In the rows, zero is written as 128.
Known rows, with every step that occurs
gazu-damo: [145 124 133 131 127 143  95 108 138 118 136  87 155  91 102 132 162 153
  42 177 126 152  98 129 153 144 123 118 160  72  96 171  96 161  85  62
 125 129 133 146  98 120 119 138 130 123 127]
tafi-gopor-tudazi-damo: [156 126  74 136 102 109 175  99 147 164 133 153 150 131  84 170 114  90
  61 139 121 114  72 140 148 138  98  90 159 108 123 132 116 152 102  68
 135  75 139  90  74 112 123 113  91 107 127]
kosu-vabi-rino: [126 121  86 130 102 137 111 138 143 101 131  97 169 115 123 123 155 106
  55 151 134 104  87 109 159 149 137 131 176  78  75 165 112 165  82 115
 145 130 100  84 139 119 151 147 131 111 142]
gepi-damo: [130 124  99 133 108 137 107 136 123 154 129 109 170  99  96 132 125 118
  59 155 133 127  86 144 150 141 115 122 158  83 137 161 116 159  78  90
  99  99 121 134 110 145 115 150 109 107 138]
vabi-rino-tade-gazu: [139 125 122 102 121 143  67 142 140  91 117  98 141 136 121 126 148 115
  74 163 146 126  79 136 155 125 135 164 190  55  61 148 120 161 104 101
 141 152 132  83 148 132 126 191 107 118 138]
tudazi-damo-vefa: [141 120  75 121 109 123 156 110 132 146 110 131 182 101  91 127 135 108
  58 153 127 129  97 131 146 122 113 126 170  91 121 132 126 150  68  95
 117  88 130 131 100 129 117 129 120 112 125]
tafi-gopor-tudazi-damo-gepi: [153 121  74 119  84 116 175 105 144 170 109 161 177 119  89 159 116 103
  69 138 112 105  80 141 147 132 110 117 165  94 113 140 136 150  82  60
 118  78 145  99  83 118 120 114 109 111 127]
kosu-vabi-rino-ralo-vegegin: [119 116  76 102 111 117 125 144 129 106 128  82 166 109 128 110 159 130
  45 140 147  94  62 137 154 146 134 164 200  77  66 149 127 192  95 140
 142 136 119  68 142 121 146 144 153 136 150]
damo-gazu-tade: [148 133 132 130 122 134 100 127 150 145 148 112 168  95 128 130 106 113
  41 166 116 151  94 157 142 100 106  85 164  42 116 154  85 147  68 116
 130 118 165 119 107 153 108 156 116  94 111]
rino-tade-gazu-damo-gepi-ramu: [137 116 115 102  91 140  82 129 138 134  86 106 189  93 101 123 135 159
  61 179 131 125  86 148 157 145 141 185 179  49  81 166 147 151  73  52
  86 126 132 134 117 135 105 156 137 110 133]
ramu-gepi-damo: [117 120  98 128  95 145 108 145 121 168 119 119 185  92  84 126 113 125
  60 162 148 106  86 153 152 151 125 130 157  80 136 160 133 151  73  91
  75  94 126 136 114 153 106 155 115 101 140]
tudazi-damo: [146 129  98 136 108 119 139 113 141 135 135 125 156 102  96 150 124 117
  57 158 121 135  81 127 149 128 117 100 160  99 132 143 112 143  82  83
 132  98 133 127 109 126 120 131 115 107 130]
gepi-damo-gazu-tade: [138 129 119 128 117 140 101 135 147 161 139 123 175  92 117 126  99 108
  44 164 122 139  92 165 145 106 105 102 168  45 127 152  97 150  62 111
 105 104 158 123  98 157 102 156 111  92 115]
rino-ralo-vegegin: [132 120  97 105 121 113 123 135 119 123 135  77 160 102 122 121 150 142
  42 146 140 120  64 151 148 136 119 144 187  76  97 147 116 187  99 127
 137 129 138  96 131 131 129 147 143 135 144]
gazu-tade-rino-vabi-kosu: [141 124 100 118 116 125 107 125 142  74 121  83 150 111 121 137 161 119
  52 156 133 126  70 133 145 112 127  96 205  74  71 154  83 147  79 128
 171 141 176  60 162 150 124 148 132 103 165]
tade-rino-ralo: [135 115 120 104 132 119  96 139 136 103 131  80 149 112 118 127 150 129
  43 143 135 142  61 147 141 123 113 135 199  67  92 146 117 179  99 122
 150 142 156  94 144 156 121 162 121 121 152]
tudazi-gopor-tafi: [157 119 102 123 117 111 124 110 124 172 132 151 149 139  85 146 126 124
  44 144 123 140  97 162 135 141 110  86 149  79 101 146 114 185 113  87
 131 102 126  89  86 121 101 132 101 121 121]
vefa-damo: [135 140  96 134  99 143 108 116 127 130 141 103 163  94 104 125 151 112
  52 151 133 144 101 140 150 124 114 117 146  72 119 162 113 149  72  64
 113 111 120 118 108 124 118 140 120 116 128]
kosu-vabi: [131 124 106 138 102 125 104 129 139 113 142  90 170 105 118 140 140 115
  48 162 124 130  87 116 158 149 139 100 161  81  91 162 103 162  80 105
 139 122 111 102 128 135 135 150 121 118 131]
rino-tade-gazu-damo: [146 120 146 111 132 148  61 117 144  99 120  88 141 112 106 130 162 149
  56 185 137 152  89 138 157 136 138 154 182  54  58 160 109 165  98  60
 127 150 141 122 112 125 112 171 117 133 126]
rino-tade-gazu-damo-gepi: [144 116 132  99 106 149  84 120 143 118  97 108 170 103 107 127 154 150
  66 173 126 136  94 139 155 130 142 168 183  52  61 162 130 158  79  53
 110 140 147 124 114 128 111 161 129 130 126]
kosu-vabi-rino-tade-gazu-damo-gepi: [131 109 115  98  96 151  85 126 151 103  92 111 176 108 113 118 163 139
  68 168 130 113  92 127 162 139 156 188 195  51  34 164 140 165  76  64
 116 144 129  98 124 121 127 159 138 131 130]
ralo-vegegin: [136 128 107 119 118 123 119 122 115 122 138  82 158 104 117 128 147 133
  49 152 132 131  71 140 148 141 119 127 164  77 110 155 106 171  96 117
 133 125 133 114 126 125 135 145 133 126 139]
ramu-gepi-damo-tudazi-gopor: [135 108  90 113 112 134 143 131 130 186 114 168 175 110  75 131 131 120
  71 155 137  91  93 169 145 151 116 133 159  75 121 147 120 172  91  73
  86  73 139  99  93 119  89 145 104 114 138]
vefa-damo-tudazi-gopor-tafi: [150 120  85 113 107 120 141 103 124 186 117 173 158 132  80 139 141 111
  51 143 130 127 106 176 135 141 112 113 152  70 100 139 122 188 103  60
 112  85 127  73  72 106  92 124 102 126 119]
rino-tade: [155 126 109 123 114 131  93 139 144 119 133  86 144 113 120 136 135 122
  60 169 123 133  85 142 147 137 130 121 175  56  98 150 103 164  94 103
 136 141 138 115 122 133 116 166 102 107 128]
vefa-damo-gazu-tade-rino: [135 127 131 112 125 142  83 120 150 112 137 109 154 102 120 121 131 102
  42 148 126 162  73 162 138  95 104 121 183  31 101 147 105 154  75 114
 132 131 176  99 122 159 113 158 112 101 132]
tade-rino-vabi: [136 117 108 117 126 119 101 137 133  91 129  72 152 116 113 136 158 118
  52 145 124 142  66 137 139 133 128 115 204  77  85 160 101 159  95 119
 162 141 167  84 158 152 115 154 124 120 159]
vefa-damo-gazu: [142 132  95 137 102 128 123 122 123 150 144 116 192 101 112 124 129 113
  44 157 127 147 105 153 147 106 106 114 151  61 138 155 104 141  54  74
  98  97 125 108 103 135 118 147 136 106 110]
tafi-gopor: [146 134  96 132 114 123 129 121 132 140 145 106 150 126  98 151 130 112
  50 144 120 135  88 144 145 146  91  81 157  97 116 164  99 166 111  87
 132 107 133 102 100 132 120 142  95 115 136]
gopor-tudazi-damo: [158 124  89 136 104 113 162 102 144 155 131 142 155 116  93 164 117  99
  61 151 123 120  74 131 149 130 113 100 159  97 127 132 113 145  87  73
 137  82 138 107  89 115 124 119 104 103 125]
tade-gazu-damo-gepi: [138 119 138 106 109 149  91 113 134 121 104 110 177 100 102 129 155 151
  62 168 124 142  98 133 156 129 133 157 170  64  73 169 128 154  77  51
 109 129 142 132 115 129 116 154 136 131 128]

Rows
[142 120  92 122 114 119 116 126 130  74 120  78 159 118 117 140 170 124
  55 154 135 123  72 126 146 120 130 102 200  86  81 157  87 147  80 119
 168 137 159  61 167 145 131 147 138 107 168] : tade-rino-vabi-kosu
[147 118  90 116 117 134 144 113 134 162 128 160 160 112  88 130 154 110
  66 149 129 116 102 161 144 136 110 123 154  71 111 148 109 172  89  57
 111  85 135  86  91 101  97 135 108 123 131] : vefa-damo-tudazi-gopor
[138 121  97 136 108 123 123 138 120 168 136 123 198 106 107 129 110 118
  49 162 127 135  93 157 147 120 108 119 161  71 152 154 106 149  57  95
  87  87 125 123 104 152 116 154 127  96 118] : gepi-damo-gazu
[119 116  91 115  98 142 131 135 125 176 102 137 189  94  88 131 132 118
  69 166 146  93  92 161 150 155 125 148 168  70 133 152 124 160  73  77
  72  80 137 117 110 136 101 153 114 107 140] : ramu-gepi-damo-tudazi
[136 127 147 111 136 146  72 121 153  96 137  91 132 106 120 132 135 111
  46 150 124 160  63 146 139 113 111 110 184  43  90 151 101 161  96 128
 156 145 179 111 135 159 116 162  98 104 146] : gazu-tade-rino
[137 109  85 109 102 120 140 117 122 207 103 183 171 131  69 140 120 118
  56 149 140 105  98 183 135 155 118 120 158  73 108 139 135 187 103  72
  90  75 131  83  76 122  85 134 100 117 126] : ramu-gepi-damo-tudazi-gopor-tafi
[128 117  77 118 108 136 129 128 118 161 108 119 194  98  91 114 135 109
  59 151 137 122 101 145 149 134 111 143 169  80 125 146 129 161  64 100
  89  89 119 137 101 146 112 145 115 113 133] : gepi-damo-vefa
[139 123 143 112 135 137  82 123 149 109 138 103 151 108 124 128 124 110
  41 153 121 161  68 155 138 100 105 110 188  35 100 146  98 157  83 130
 145 136 182 103 130 164 115 163 108  97 133] : damo-gazu-tade-rino
[139 118 105 114 125 115 112 133 152 108 128 104 157 109 115 134 131 106
  47 148 119 142  61 152 135 110 123 111 214  63  86 145 100 148  79 124
 157 128 190  79 141 159 105 148 124 108 145] : tudazi-damo-gazu-tade-rino-vabi
[140 119  83 118 100 135  94 147 157  98 123  91 153 121 129 122 147 107
  62 161 133 101  82 125 157 147 150 148 195  56  60 151 115 170  88 119
 146 147 114  79 135 120 140 163 117 109 135] : kosu-vabi-rino-tade
[125 109  95  99  80 143  84 135 146 119  81 110 196  97 107 115 145 147
  62 174 138 103  83 135 164 153 156 204 190  50  53 168 157 156  69  63
  92 129 113 108 126 127 121 153 147 111 137] : kosu-vabi-rino-tade-gazu-damo-gepi-ramu
[130 119 120 108  93 140  90 121 129 136  91 107 196  88  96 126 138 159
  58 174 131 131  90 142 156 143 133 174 167  61  93 172 144 146  70  49
  86 115 126 141 117 136 109 148 142 110 135] : tade-gazu-damo-gepi-ramu
[155 130 100 129 112 120 145 111 163 171 142 152 160 114 108 150  92  89
  46 152 114 131  82 164 142 105  92  77 168  63 115 135  98 148  81  97
 128  89 171  93  73 137 107 131  98  92 107] : tafi-gopor-tudazi-damo-gazu-tade
[154 110 103 112 121 119 134  98 130 179 114 166 155 131  80 143 147 132
  47 156 127 132 104 170 136 152 118 113 160  70  87 145 112 193 111  58
 119  95 134  87  68 104  93 123 107 130 118] : gazu-damo-tudazi-gopor-tafi
[134 131  91 118 103 141 131 111 130 146 120 123 172  95 103 130 162 106
  62 159 135 126 104 152 147 134 117 138 159  64 120 153 109 158  74  57
 103  96 132 101 104 112 108 139 117 120 130] : vefa-damo-tudazi
[136 119 136 106 130 145 101 105 135 123 109 114 162 106 100 136 172 137
  63 180 138 137  98 144 154 142 127 156 176  62  83 158 102 165  90  50
 114 116 144 112 108 114 108 157 120 134 131] : tade-gazu-damo-tudazi
[143 111  91 116 122 130 144 127 131 178 120 164 165 115  82 135 138 116
  71 151 128 104  93 163 143 146 109 128 160  78 122 146 110 177  93  74
 102  77 136  97  91 113  95 141  99 117 137] : gepi-damo-tudazi-gopor
[129 128  83 118  72 137 114 127 125 155 101 116 205  79  97 121 129 134
  57 156 129 121  94 150 152 137 124 159 154  62 123 169 149 140  55  55
  77  99 116 132 115 134 110 134 139  98 133] : vefa-damo-gepi-ramu
[139 119 116 113 130 122  97 139 146 102 132  86 158 109 123 130 139 110
  44 149 121 147  68 155 136 113 122 108 211  54  80 154  94 153  82 132
 157 139 189  79 148 165 106 158 125 110 147] : damo-gazu-tade-rino-vabi
[138 123 153 118 134 147  70 109 134 103 126  92 150 106 102 133 164 152
  52 181 136 160  92 130 157 135 128 139 167  69  75 168 106 159  94  55
 125 138 135 132 112 127 117 160 124 134 128] : tade-gazu-damo
[153 108 114 115 133 133 136 108 140 154 124 147 157 110  86 135 162 138
  59 164 123 122 101 154 145 148 116 125 162  71  96 155  97 178  98  55
 119  95 143 106  83  97  97 133 112 127 130] : gazu-damo-tudazi-gopor
[144 120  98 119 116 119 114 128 140  85 123  91 166 113 126 134 151 119
  48 159 131 128  75 141 142 101 124  97 207  67  79 150  81 141  68 130
 162 135 178  54 157 156 122 151 141  97 155] : damo-gazu-tade-rino-vabi-kosu
[148 108 126 107 138 137 119 108 139 145 118 151 152 119  85 135 163 136
  65 166 130 125  97 154 148 141 118 137 168  69  82 151 103 178 103  52
 120 102 145  95  93 102  96 149 110 134 131] : tade-gazu-damo-tudazi-gopor
[136 117 108 117  89 137 107 120 133 145  98 105 200  79  97 125 136 161
  52 173 123 126  92 141 154 148 131 161 163  63 108 175 139 148  63  53
  86 109 126 151 109 132 111 132 145 104 133] : gazu-damo-gepi-ramu
[132 121 115 100 125 129  93 136 149 116 133 100 158 100 124 115 136 115
  35 143 136 145  69 169 139  97 107 138 202  40  87 142 117 172  79 119
 134 137 173  83 128 160 108 158 125 116 136] : vefa-damo-gazu-tade-rino-ralo
[122 111 105 109 116 129  96 149 142 126 118 102 174 102 109 123 123 111
  49 151 134 124  65 165 139 121 129 126 213  52  88 152 115 150  73 128
 124 125 186  83 144 175  97 161 125 104 150] : ramu-gepi-damo-gazu-tade-rino-vabi
[156 109 112  97 124 123 109 105 137 166 103 166 144 145  84 141 146 130
  57 162 134 131  98 178 137 146 128 139 176  56  61 135 121 197 118  58
 119 111 140  71  77 108  88 146  97 135 118] : rino-tade-gazu-damo-tudazi-gopor-tafi
[142 116 130  99 127 146  93 112 142 122 104 113 155 109 106 134 170 135
  67 186 138 132  95 150 153 143 137 168 188  50  71 150 105 171  92  53
 114 126 148 106 107 114 105 165 113 132 129] : rino-tade-gazu-damo-tudazi
[146 114 100 114 123 111 125 126 154 121 126 115 155 118 114 143 127  93
  51 144 121 132  58 155 135 111 121 109 212  63  82 137 102 149  83 119
 160 119 193  65 128 151 107 140 117 105 141] : gopor-tudazi-damo-gazu-tade-rino-vabi
[130 127 118 126 108 142 101 142 146 171 132 129 184  87 111 122  91 113
  45 167 131 126  91 171 146 111 111 106 168  44 125 152 109 145  60 112
  90 102 161 125 102 163  97 160 115  88 116] : ramu-gepi-damo-gazu-tade
[142 100 102  99 126 138 114 123 156 127 107 154 151 129  97 125 169 124
  72 167 136  96  91 149 155 151 142 169 192  57  42 145 114 188 102  66
 125 117 132  62 102  93 108 153 114 135 133] : kosu-vabi-rino-tade-gazu-damo-tudazi-gopor
[130 111 112  97 117 148  94 119 152 106  97 116 161 114 111 125 179 125
  69 180 145 110  92 137 159 152 151 186 199  50  44 151 113 176  89  63
 121 131 132  80 118 106 121 163 124 134 134] : kosu-vabi-rino-tade-gazu-damo-tudazi
[142 139 117 128 113 142 101 123 149 148 147 119 170  89 122 121 116 105
  39 162 123 151 100 163 144  95 105  98 160  38 113 153  96 144  60  96
 115 114 158 113  99 145 104 149 120  99 108] : vefa-damo-gazu-tade
[151 107  99  92 123 127 113 111 138 158  99 169 144 149  85 132 154 125
  61 156 140 116  97 172 140 147 129 154 185  56  49 137 126 198 119  64
 123 116 133  59  81 100  98 144 103 132 123] : vabi-rino-tade-gazu-damo-tudazi-gopor-tafi
[141 119 120 118 124 142 121 104 137 135 116 110 167  93 101 136 172 138
  54 180 128 132 102 142 150 150 125 138 170  64 101 161  96 167  83  54
 113 109 141 124  96 109 110 137 124 125 129] : gazu-damo-tudazi
[150 124  96 138 110 109 148 121 133 154 139 135 187 108 107 143 108 116
  48 163 116 140  91 142 145 109 109 103 163  82 147 140 103 138  62  90
 112  86 137 117 103 136 120 139 131  98 113] : tudazi-damo-gazu
